Each row comes from the steps of one walk. Every step used is in the known rows, and no mark comes twice. Write the walk behind each row, first mark first.
Known rows:
U J: [-63  64   7   8  10  30  63   4 -33  10   4  -6  48  -6  31 -20   7 -50
 -62 -65  64  23]
P Z: [-61  53 -36 -14  11  18   5  26  -7   6  35  -8  32 -26 -11 -12 -47 -36
 -63 -62  67  17]
E G H U J P: [-16  14  19 -14  12  48  77 -13   3  17 -50 -30  58 -23  26 -49  10 -15
 -37  -1 -18  32]
U H G Z: [ -9  11 -27   5  40  29  11 -13  -3  37   3 -15  13 -60 -15 -57  34  -1
 -18 -21  38  12]
G Z P J U: [ -1  -5 -34 -46  27  23   7  34   4   8   8 -14   6  35 -13   2 -38 -54
 -11 -45 -20  29]
H U: [-80  10 -27 -23 -24  19  54  28 -42 -12   7 -18  44  27 -35   2  -2  14
 -54 -57  26   9]
Z G: [-30  34 -21 -37 -17  15  37  38 -34  -1  17 -16  54 -10 -14  10 -13 -25
 -36 -15  35  54]
H U J P Z G: [ 31  18 -47 -20 -14  41   5  30  -4  -3  31 -23  49  28  19 -27 -93 -18
 -41 -11  56  32]
Z G H U: [-52 -19 -20 -62  -7  24  62  45 -31   5  35 -16  65   8 -17 -16  15   8
 -32  -8 -38  47]
H U J: [-73  27  -7  -3  -9  31  76  15 -40  -3  16 -12  51  37  16 -22  -6 -12
 -62 -65  47   6]
Z P J: [ -4  47 -33 -47   9  21  24  26  -1   3  42  -6  41   7 -24  -2 -18 -69
 -41 -63  32  36]
U J P Z G E: [  43   61  -28    8   12   46   32   11   -9   20   36  -20   92  -29
   21  -36 -101  -67  -30  -21   31   46]
J P Z G: [ 31  39 -49 -28  -3  27 -31  35   7   3  15 -17  40 -31 -17  -8 -78 -29
 -34  -8  48  49]
P J U H G: [-23 -10 -20 -19 -32  17  83  -6 -17  17  18 -26   7   4   7 -37  34 -36
   5 -27  41  22]
P J U: [-74  18 -18 -25 -22  18  87  25 -27  -1   6 -22  24  24   3  18 -11 -51
 -22 -60  19  34]
J U H G Z P: [ 37 -40 -19 -40   7   4 -25  -1  -3  22  -7 -15 -18  10 -24 -60  21   0
   9  -5   3   3]
E G Z: [-44  43  -6  -1  34  28  25   7  -4  19 -50 -30  29 -55  -2  -5 -23 -24
 -36  -7  27  37]
U H G Z P: [ 50   2 -34 -28  40  20 -37  -5  10  31  16  -8   3 -33 -32 -67  25  -8
 -14 -16  28   5]
P J: [-61  58 -26 -13   8  32  72  21 -16   9  30 -14  46 -19  -5   9  -5 -60
 -46 -70  43  36]
Z G W: [-13  30 -41 -24 -21  13  38  37 -45  -3  18 -13  38 -24 -16  -1 -20 -19
 -23   2  -9 107]
H G Z P J U: [ 31 -15 -43 -29   4  18  11  23  21  10  17 -24 -11  17 -25 -18 -53 -29
   4  -8  -8   5]

Write each row's walk:
[-54   1  -7 -36 -10  18  80   6 -32  20  12 -17  23  23  20 -14  48 -63
 -13 -64  31  41] => P J U H
[  9 -15 -53 -55  12  36  -4  42  12   9  38 -18  51 -17 -19 -30 -52   6
 -30   2 -25  43] => J P Z G H U
[ 15 -20 -27 -56  40  23   6  17   1  26  13  -9   5  31   3 -32  18 -63
   2 -53  -6  35] => G Z P J U H
[-11  61   2  14  14  41  40  -8 -12   9 -28 -10  47 -22  13 -21  -5 -41
 -52 -56  52  27] => U J P
[ 60  12 -50 -29  47  37  -8  -2  22  36  40 -11   8 -31 -21 -61  10 -46
  -6 -25  22  21] => U H G Z P J
[-23  23 -12  -9 -10  15  41 -17 -24  21  13 -13  25 -48 -16 -51  53  -7
 -28 -29  62  13] => U H G
[-24  27 -39  18  26  28  14   8   3  19  -6 -22  15 -55 -31 -28 -24  11
 -32 -14  25   1] => H G Z
[ 43  57 -33  -7  10  38  -5  20   9  11  20 -13  47 -19  33 -27 -78 -54
 -45 -13  70  49] => U J P Z G
[ 34 -17  -6 -59  25  21  15   3   9  28 -28 -29   6  14  19 -34  10 -72
  15  -6   0  48] => E G Z P J U H
[ 46  28 -58 -17  34  34  -5  15  33  18  38 -18  11 -29 -37 -26 -50 -36
 -17 -18  14  10] => H G Z P J
[  1  -9 -11 -69 -11  10  36  12 -22   9  26  -8  18  45   1 -26  34 -69
  -5 -60  16  38] => Z P J U H
[  0  67 -21  15  29  41  -1   0  12  13   6  -7  36 -30  24 -35 -60 -53
 -63 -57  78  17] => U J P Z
[-11  32 -37   3   4  42  12  10   3  -1  18 -19  37  17  12 -34 -70 -15
 -63 -53  62   2] => H U J P Z
[ -6 -20 -33  -8  15  29  56  -2   4  34   8 -28  -8 -13  10 -44  17 -26
  12 -21  14  20] => P J U H G Z
[-18  41 -46 -35  -4  18  -4  46 -11   4  50 -14  43 -16  -2  -6 -70 -40
 -46 -15  64  48] => P Z G
[ 48  17 -66  -6 -20  41   6  33 -13  -7  36 -20  35  16  15 -39 -96 -12
 -28   6  12  83] => H U J P Z G W
[ 34  35 -20 -25  48  47   7  18  21  32  32  -8  55 -49  42 -55 -40 -62
 -41  -5   9  57] => U J P Z G H
[-12  51 -43  -6  15  29 -21  13  13   5   3 -11  30 -43 -27 -15 -59 -24
 -54 -49  54  19] => J P Z
